Every row comes from one small tree of marks. Brackets hold a mark, then the marks that hang from it, in the order of their numbers. Every link used is in the known rows. Which tree was each row made from?
Known rows
[K990 [K370 [K887 [K148 K49] K449]] K883]: [ 17 -11 -34  14  14 -22  -1 -33   8  24 -29 -17  -7  15 -24 -54 -26  31
  20  -9 -15  31 -20 -16 -16  -4]
[K370 [K887 K148 [K449 K165 K428]] K990]: [ 31  22  11   4 -14 -23   8 -15  -7 -26   6  -6  -7  13 -32 -35   6 -12
 -18 -15 -12  31   6  11  68  39]
[K990 [K370 [K887 K148]] K883]: [ 13 -50 -47  13  30   0  -8 -32   7   9  -2 -12  -3  15 -11 -47 -28  51
  36  -3 -10   9  -9  -9 -23 -18]
[K165 K49 [K370 [K887 K449] [K990 K883]]]: [-23 -35  28 -10  -2  13  27   9 -19 -11 -16 -18   8  25  26  19  21   1
   9  -5  22  -2 -29 -16 -39 -52]
[K165 K370 K428]: [-29 -33  35   1 -12  26 -10   3   3 -33  30  24 -13  -6  39  56   8  -4
  -8   0 -29  -7  -7 -27  -6 -33]
[K148 K49]: [ 15   2  20  -1   8  19  32 -13  39  47  13  34 -10  -5  -8  37  21 -60
 -37   8  -9  -2   5 -19 -20  24]
[K165 [K49 K148] [K370 K887 K990]]: [-45 -51  48  -1  31  43  13  26 -32 -34  34  24  14  -3  -7  72  29 -14
  20 -11  46 -24 -54  -6 -31 -44]
[K449 [K165 K49] [K370 [K887 K148]] K428 K968]: [-20  52  60  -8 -13  46 -17  86 -61 -88  44  31  43 -18 -14 -11  21  38
 -52  57  40 -25  30  66  27 -26]
[K887 [K449 K428 K968]]: [ 29  43  14   8 -25 -24 -28  21  23  23  -7 -17 -19  -5   3 -22  -5  -5
 -39  22  15  18  32  -6  39  38]
[K49 K990]: [  2  -5 -37 -31  -2 -14  27 -16  27  36  12 -18  -4 -15  28  43   8 -34
  23 -17 -25 -14  16 -14 -12   3]
[K990 [K370 [K887 [K449 K165]]] K883]: [  8 -28 -27 -12 -10 -15 -13 -19  -2   9 -23 -47   0  38  13 -62 -26  58
  35   4  -5   3  -3   7 -13 -14]
[K887 [K148 K49] [K449 K165 K370 K428 K968]]: [  7  92  36   1 -38   0 -10  55 -25 -12 -10  43   6 -53 -39 -14   1 -11
 -49   6   4  33  18  24  53   9]
[K990 [K370 [K887 [K148 K49] [K449 K165]]] K883]: [ 12  -2 -25   6  -2 -16  -1 -24  -6  12 -22 -17   3  17 -23 -57 -30  41
  18  -8 -23  22 -18   4 -13 -12]
[K883 [K990 [K370 [K887 [K148 K49] [K449 K428]]]]]: [ 31  27 -37  39   5  -7 -29 -53  14   8 -28 -21 -26   4 -17 -50  -9 -19
   9 -36 -17  12  10  -9  16  18]
[K148 K887]: [ 21  -7  -7  27  39   8  15  13  40  19   8  30   1  -7   0  37  -7  -1
   5  22  30 -27  11 -13  -9  39]
[K165 [K370 [K887 K148 K449] [K990 K883]] K428]: [-15 -46   3   5  -8 -19  -4 -13 -16 -43  -3 -11  -7   8  18   6   0   6
   5 -23 -19  35 -22 -24  -4 -24]
[K968 [K449 K165 K428]]: [  4  29  23 -11 -26  11 -22 -15  -2   8  17  12 -19 -10 -20 -20  -2 -13
 -21  12 -57 -17  23  43  65  27]
[K990 [K370 [K887 K148 K449]] K883]: [ 17 -24 -43  10  13 -24 -10 -29   5  13 -26 -26 -10  12 -16 -59 -38  56
  39 -12 -13  27 -15 -13  -8 -10]
[K370 [K887 [K449 [K165 K49] K428]] [K990 K883]]: [ 27 -14  -2 -10 -13 -21  10  -8  -7 -11  -3 -59   9  47   5 -43  22  -8
 -22   3  -5   1  19  20  -1   0]
[K883 K990]: [ 29 -28 -50  11  13  10  -8 -32  35  31 -17 -23 -24  -8  25   4  -7 -33
  25 -27  -3 -34  31  -7 -28  13]
[K370 K887]: [ 21 -26  18  -3  15   5  12   0  27  -2  17   0  -1  20   1   4  -4   5
   1  38  13 -10   3   7   5  33]
[K990 K370]: [-19 -19 -10 -10   5  22  -3 -31  15  16   8  14 -22  11  19  -3  -4  25
  20 -19   2  -9   2 -30  14   4]
[K449 [K165 [K370 K990] K428] K968]: [-51 -19  43 -32 -38  32  -9  35 -41 -51  33  18  13   7  58  27  13  19
 -35   8  30 -22  15   9  -3 -10]
[K990 [K370 K887]]: [-13 -24   6  -8  10  14  -4 -25  10  -8   9   2  -9  31  12 -21  -6  38
  18   8  16  -4  -6 -14  21  19]
[K148 [K49 [K990 K883]] [K887 [K449 K165 K370]]]: [  3  42 -27 -13  -4 -31  31  38  11  38 -36  -6  29 -21  10  33  12 -32
   9   4  13  -6  11   9 -39   1]

Write each row's tree
[ -4  -2  29   7  -8   1 -11  19 -14 -16  -5  18 -14  -8   5  -7  12   6
  -7   1  28  39 -13 -14  42   7]
[K165 [K370 [K887 K148 [K449 K428 K968]] K990]]
[ 52  73  14  41  -8 -22   6 -18  28  33  -5  29 -26 -36 -66  -4  -5 -55
 -47 -18 -59  51   0 -19  49  24]
[K887 [K148 K49] [K449 K428]]
[  9 -28 -46  11  15   8 -23 -46  17   3 -21 -30 -19  21  27 -33 -11   9
  40 -23  14 -25  16  -6 -10  12]
[K883 [K990 [K370 K887]]]
[ -6   1   7  12  19  14  10 -33   5  -4  10  32  -8  12 -25 -16 -10  17
   5  -5  -2  17 -21 -18  23  18]
[K990 [K370 [K887 [K148 K49]]]]
[  2   8 -33 -20  -4 -31  23 -32  20  54 -23 -32   2  17  11  -4   8 -34
   3 -10 -21  16  -4 -20 -33  -2]
[K148 [K49 [K990 [K370 [K887 K449]] K883]]]
[  4 -43 -38  10  46 -18 -17  43  17  21 -10   5   5 -39 -25  45  -5  -3
  53 -21  66 -16 -15  -7 -26  14]
[K49 [K148 [K887 [K449 [K370 [K990 K883]]]]]]
[-35  46  34 -18 -34  21  -8  -4 -35  -9  19  10  -2 -17  -5  16  12 -18
 -12   1 -66 -23  -1  43  41 -31]
[K968 [K449 [K165 [K49 K990] K370] K428]]
[-38  46  33  -2 -12  -2  23  29 -38 -27  -6   4  22 -21   2  45  -8   7
  11   4   8  10 -43  -2 -10 -46]
[K165 [K49 K990] [K370 [K887 K148 [K449 K968]]]]
[ 12  -9 -43  10   0 -10 -27 -44  17   8 -40 -43 -23  20  23 -42 -21   9
  44 -30  13 -10  11 -12   2  18]
[K883 [K990 [K370 [K887 K449]]]]
[ 32  29  -2  16 -33  -9 -10   3 -17  -1  -6   3 -20 -32 -28 -22  -9   0
  -3 -35 -58  34  -3   7  40 -28]
[K887 K148 [K449 [K165 [K370 [K990 K883]]] K428]]
[ -2  -9 -37 -18  11 -13  24 -34  18  49  -2 -20   5  17  14   7  19 -35
  -1  -4 -21   3   0 -17 -49  -6]
[K148 [K49 [K990 [K370 K887] K883]]]
[ 34  37  28  20   2 -22  23  -8  20   8 -14  19  -7  -7 -49  -6 -21 -20
 -16  14  -8  39 -22  -3  28  43]
[K370 [K887 [K148 K49] K449]]
[ 27  -3 -32  16  -3 -18 -23 -25 -10  -3  -9 -30  -5  18 -23 -76 -31  55
  18  -4 -35  22  -3  12  10 -19]
[K990 [K370 [K887 K148 [K449 K165 K428]]] K883]
[ 17 -43 -88  13  62 -33  -8  18  24  45  15 -26  20 -43 -18  62 -11 -22
  62 -17  12 -32 -13   2 -74 -10]
[K49 [K148 K887] [K990 K883]]
[-54  14  83 -13 -32  44  -2  55 -60 -88  44  17  40  20  35  32   1  37
 -49  51  27 -39  -5  35 -21 -38]
[K449 [K165 K49 [K370 K887] K428] K968]
[-11 -54 -21 -30  26  12  25  18  -1  -2  -7  21  10 -16   5   3  32 -11
  16  -6  38  11  11  -5 -18  -1]
[K449 [K370 [K887 [K148 K49]] [K990 K883]]]
[ 45  47 -40  32  16 -49  16  -2  42  63 -19 -22   6  -7 -13  18  17 -62
 -27   8 -19  12  17 -15 -31  20]
[K148 [K49 [K990 K883]] [K887 [K449 K428]]]
[-68 -22  23 -66 -36  29  -5  58 -45 -67  22  16  27  -7  63  19  31  21
 -22   4  68 -31  44  20   7   4]
[K449 [K165 K428] [K370 K990] K968]
[ 17  53  21  28  17 -20  20  30  36  43 -26  31   6  -6 -14  26  -1 -30
 -40  33  61   8   2 -22 -13  64]
[K148 K49 [K887 [K449 K968]]]
[-54  28  32 -37 -32  24  14  -3 -37   2   2  18   5 -20   5  35  -6  -7
  17  -6 -41 -33 -20  34  19 -26]
[K968 [K449 [K165 [K49 K990] K370]]]
[  5 -62 -39  -3  23   0 -11 -27  11  15  -2 -32  -2  36  19 -47 -14  51
  32  11   4  -7   1  -7 -35 -15]
[K990 [K370 K887] K883]
[-49 -28  69  24  21  35  -9  27 -38 -83  55  19  21  -4 -12  84   9  -2
  -5  11   0 -28 -55   1 -34 -61]
[K165 [K49 K148] [K370 K887] K428]
[-18  10  31 -20 -29  17 -10  31 -17 -43  39   6  18  10  32  15 -12  20
 -45  30  14 -32  30  25  -3  15]
[K449 [K165 K428] K968]
[-12 -10   6 -19 -25  17 -25 -13 -19  15   6   4 -17  -7   5 -23  12  -8
  -5  -4 -49 -12  15  34  36  -9]
[K968 [K449 [K165 [K370 [K990 K883]]] K428]]
[ 12  39  14  19  13 -11  14  26  28  26 -22  33   0 -14 -10  23  42 -53
 -37   7  40  14  18 -24  17  44]
[K148 K49 [K887 [K449 [K370 K990] K428]]]
